Each row was made from one walk, in order. Every step used is in the known rows, and no mark comes twice. Write each row's walk.
(in the rows, 128 means zero)
Known rows
vigedab-gudi-bimat-viguz: [117 129 144 126  84 109 123 130  83 128 115 156 110 113 130 148 142 133
 129  94 101 129 195 119 117 117 119 131 173 151 107  76 105]
kagor-bezo-viguz-bimat-gudi-vigedab: [166 153 149 183 112 118 132 167 108 150 108 113 122  80 154  41 221  88
 130  89 138 154 133 206 105 135 118 139 225 124 117  67  91]
kagor-vigedab-gudi-bimat-viguz: [131 169 126 133  81 115 132 133 127 129 123 151 107  97 131 148 154 139
 143 106 102 134 185 125 111 136 127 123 170 120 100  61 112]
gudi-bimat: [156 135 122 140  97 128 148 136  85 139 129 101 130 117 133 147 145 129
 123 112 112 120 159 130  95  94 136 141 155 129 121 113 106]
gudi-bimat-viguz: [138 116 145 143  91 135 128 140  93 142 147 125 126  91 145 150 166 109
 123  85 115 119 178 122 112 109 123 141 151 159 105 102  91]
maronek-viguz-bimat-gudi-vigedab-kagor: [156 195 101 176  95 149  84 170  95  94  68 170 110 111 166  57 209 100
 125  86 116 199 111 193 106 136 132 155 213 133 111  88 121]
maronek-viguz-kada-tisit: [ 95 141 117 164  99  69 102 153 147 106  93 170 129 165 173 129 189  99
 105 104 127 143 154 139 102 115 102 161 171 119 142 125 124]
bezo-viguz-bimat-gudi-vigedab: [188 150 161 169 102 114 121 156  96 131  99 126 113 108 148  80 216  96
 125  90 126 147 124 178 112 130 136 147 213 135 116  73 116]
kagor-bezo-gudi-bimat-viguz-maronek: [144  97  92 163 132 144 184 148 121 161 181 155 120  97 144 126 165 113
 125  52 154  93 210 152 130 105 108 129 183 145  94  96  82]
viguz-bimat-gudi: [180 164 140 121 105 105 143 180  83 147 101 137 119  87 153 101 183 114
 128  93 119 154 133 162 102 120 131 131 178 158 121 111 128]
vigedab-gudi-bimat-viguz-kada: [110 166 163 161  90  85 113 159  91 148 111 155 125 137 147 146 153 120
 116 101  90 142 187 134 124 122 129 134 169 157 121  81  95]
vigedab-gudi-bimat-viguz-bezo: [ 84 100 126  98  84  77 119 153 103 151 130 158 128 115 126 127 129 111
 116  86  93 121 177 115  96 105 129 125 179 159 123  79 107]
bezo-gudi: [148 119 119 110 129  94 161 140 114 138 118 136 114 133 127 139 150 136
 111 102 137  95 164 136 128  76 119 142 168 111 132 105 126]
kagor-vigedab-gudi-bimat: [148 186 105 128  84 105 152 131 117 126 108 132 110 125 115 149 134 158
 140 132  97 138 167 133  98 121 138 125 171  92 115  72 124]
vigedab-gudi-bimat-viguz-kada-tisit: [ 93 145 154 164  78  57 122 144 106 129 108 162 115 143 167 162 151 117
 129  86  96 152 200 122 120 129 104 134 205 151 115  73 103]
vigedab-kagor-bezo-viguz-kada: [129 175 116 197 116 102 109 180 137 150  93 110 143 156 134  88 142  94
 100 125 125 164 132 179 149  99 123 167 198  91 173  82 136]
kagor-bezo-gudi-bimat: [148 122 109 141 129 122 193 131 105 172 144 105 130 111 142 105 154 138
 112 109 129 103 199 154 110  74 108 123 186 106 120  97  81]
maronek-viguz: [119 128 111 123 104 119 102 144 125 107  99 165 126 132 133 116 181 115
 106 110 135 123 150 141 100 104 113 162 137 118 132 129 125]
viguz-maronek: [150 128  87 139 114 120 146 168 119 114 136 154 121 129 108 164 133 115
 136  72 150 117 131 155 122 121 135 160 139 137 123 126 144]
maronek-viguz-bimat-gudi: [165 156 123 122 103 115 114 168 102 128  84 177 115 105 164  72 219 108
 106  96 116 155 143 157  93 119 117 138 175 145 120 125 127]
gudi-vigedab-kagor-bezo-viguz: [123 153 103 199 107 141 105 148 129 115 102  99 128 119 121  78 149  95
 126 102 143 158 122 193 134 115 118 175 212  86 139  55 117]
maronek-viguz-kada: [115 163 126 158 110  94  94 172 134 121  94 164 136 159 151 110 193 103
  95 117 121 131 141 155 108 107 128 163 134 126 147 135 117]
tisit-kada-viguz: [149 178 137 131  96  78 117 196 136 150 109 124 116 146 174 128 152 107
  91  99 119 144 136 130 134  78  93 166 182 120 132  97 100]
viguz-kada-tisit: [112 152 135 159 103  55 131 168 131 127 107 128 134 149 158 156 153 103
 122  98 127 141 145 145 113 114 111 154 174 130 144 113 125]
tisit-kada: [133 169 131 117  94  83 120 190 116 146 109 113 131 145 139 138 150  97
 116 127 124 135 147 129 119  72 127 163 156 139 130 100 109]
kagor-bezo-gudi: [127 125 108 123 141 101 173 153 130 160 127 124 125 107 133 100 153 130
 113 102 148 102 175 167 121  82  99 139 174 105 136  96 103]
bimat-gudi-vigedab-kagor-bezo-viguz: [127 167 110 197  82 132 107 160 127 130  99 119 121 106 136  46 163  74
 132  98 134 175 123 191 122 122 108 175 216 104 122  61 122]
bimat-viguz: [120 116 144 123 102 116 110 161 116 129 131 144 122  86 133 147 166  99
 127  76 133 118 155 134 124 121 115 152 141 159 123 104 117]
gudi-vigedab: [125 148 131 158 102 121 116 153 110 109 118 115 125 105 123 132 161 107
 142  89 139 128 118 171 108 124 134 163 155 129 118  94 106]
viguz-bimat-gudi-vigedab-kagor: [172 201 118 170  96 133 110 187  76 113  83 128 114  93 153  82 174 107
 143  82 113 200  95 196 116 135 146 148 218 148 111  75 126]
viguz-bezo-gudi: [115  88 101  83 131  57 159 161 136 157 134 137 129 142 122 115 138 115
  95  94 125  86 147 136 106  63 130 135 173 126 150 106 132]
vigedab-gudi-bimat: [135 149 123 126  90 104 143 126  76 127  97 133 116 139 117 150 120 151
 128 119  98 136 174 128 104 102 129 135 175 121 120  89 119]

Write each row's walk
[192 124 146 139 129 111 128 146  97 134 100 119 120 129 126 125 187 127
 104 110 125 126 139 150 127 106 138 134 199 114 151  87 141]
bezo-viguz-bimat
[145 163  89 154  89 127 148 143 137 117 145 180 102 110 119 172 145 134
 154  76 123 130 180 134 122 149 138 134 167 130  87  71 129]
kagor-vigedab-gudi-bimat-viguz-maronek
[ 95 134 156 160  96  62 112 173 137 130 125 148 127 119 172 157 173  85
 126  69 131 139 162 137 127 129 103 153 173 160 134 101 114]
bimat-viguz-kada-tisit
[194 173 141 136 108  97 141 189 102 151 102 143 106  87 185  90 186 124
 103  65 112 163 121 161 114 127 100 133 202 136 127 108 119]
kada-viguz-bimat-gudi
[149 150  78 158 127 138 174 139  97 157 122 105 123 124 143 100 128 141
 112 114 122 137 182 154 128  67 115 133 215  91 131  79 103]
vigedab-kagor-bezo-gudi-bimat
[116 147 116 102  98  41 120 218 155 171 124 125 133 151 171 102 140  82
  78  91 109 134 120 129 114  64 106 160 188 131 151 100 103]
tisit-kada-viguz-bezo
[ 89  80 128 120 120  81 124 163 140 143 151 152 121 105 139 102 177  85
 114  55 136  87 145 153 113  98 125 142 182 153 120  77  93]
bimat-viguz-bezo-gudi-vigedab
[116 133 154 179  84  83 130 152 112 143 141 128 133 122 185 163 172  94
 122  79 109 136 185 122 113 121 110 139 184 161 114  98  88]
gudi-bimat-viguz-kada-tisit
[136  85 100  99 118  79 179 144 110 169 149 117 133 146 136 119 143 123
  91 104 106  85 169 122  91  52 141 121 184 125 135 103 102]
viguz-bezo-gudi-bimat
[127 191 105 115  96  86 135 150 144 114  89 148 107 123 103 144 134 150
 145 124 118 139 144 147 113 131 130 142 159  89 128  73 151]
kagor-vigedab-gudi
[164 168  99 150 104  89 133 208 144 138 132 154 113 156 163 147 142  99
 104  68 139 138 129 142 143  95 104 175 180 128 122 108 114]
tisit-kada-viguz-maronek
[ 87  94  94 119 121  85 116 148 149 118 120 175 123 148 137  73 194  97
  92  86 134  90 139 161  93  82 125 151 180 112 131  98 100]
maronek-viguz-bezo-gudi-vigedab
[151 207 109 187 106 142 122 197  93 134  93 116 123  66 160  45 174  99
 148  78 124 204 107 224 111 141 125 143 224 135 115  69 100]
viguz-bimat-gudi-vigedab-kagor-bezo
[115 156 165 157 107  89 101 189 123 145 124 144 136 116 152 143 173  90
 114  84 121 129 146 148 131 124 128 158 134 166 138 111 108]
bimat-viguz-kada
[178 171 111 163 113 123 133 174 106 151  85 123 124 101 147  50 171 100
 112 109 121 185 138 186 130 113 117 140 238 111 145  74 145]
vigedab-kagor-bezo-viguz-bimat-gudi
[170 177 146 156 101 120 129 178  82 130 105 131 117  81 156  88 200 104
 144  79 122 162 113 193  96 139 140 140 189 160 101  88 102]
viguz-bimat-gudi-vigedab
[130 130 112  93 121  26 147 203 156 184 127 141 119 171 175  98 147 100
  63  91 113 106 145 122 127  35  99 147 210 114 149  88 101]
tisit-kada-viguz-bezo-gudi
[108 127  82 131 121  90 128 166 126 125 116 132 120 147 126  99 129 105
 109  82 123 129 110 169 122  77 143 153 210 112 141  69 129]
viguz-bezo-gudi-vigedab-kagor
[ 99  80  85  85 128  71 134 151 152 140 117 181 128 157 133  89 176 107
  78 101 127  86 158 130  94  61 117 142 167 111 145 124 128]
maronek-viguz-bezo-gudi
[154 168 132 160 100 130 103 166  99 110  89 171 116  97 168  59 239 100
 126  84 126 162 127 188  90 138 126 146 186 144 101 103  96]
maronek-viguz-bimat-gudi-vigedab
[197 136 152 133 106  98 134 155  96 147  93 135 115 114 144  94 200 106
 112 107 119 142 143 149 113 112 127 140 204 134 134  95 144]
bezo-viguz-bimat-gudi
[115 168  84 150 112 133 127 175 118 131 103 113 136 101 121 102 117 114
 129 105 133 166 131 179 123 107 111 160 178 105 145  93 131]
vigedab-kagor-bezo
[120 137  82 149 121  84 124 174 144 133 114 142 108 147 157  83 127 117
  85  58 118 138  98 167 133  83 115 155 237  94 146  67 118]
kada-viguz-bezo-gudi-vigedab-kagor
[168 101 101 157 114 118 140 144 133 117 131 149 117 155 100 157 151 108
 120  88 156 105 144 142 133 111 131 168 164 115 133 109 158]
bezo-viguz-maronek
[162 168 117 200 129 149 110 160 103 123  94 100 125 109 132  69 181 113
 125  96 136 172 115 213 135 127 132 149 248  94 145  42 114]
gudi-vigedab-kagor-bezo-viguz-bimat
[ 90 112 101 136 115  95 108 172 136 126 130 155 117 118 139  99 146  91
 112  59 124 124 129 156 133  92 132 151 211 139 128  60 115]
bimat-viguz-bezo-gudi-vigedab-kagor
[139 131 129 147 126 109 148 138 113 119 121 128 110 127 131 127 171 129
 127  90 143  98 143 164 122  96 125 150 180 113 115  83 103]
bezo-gudi-vigedab
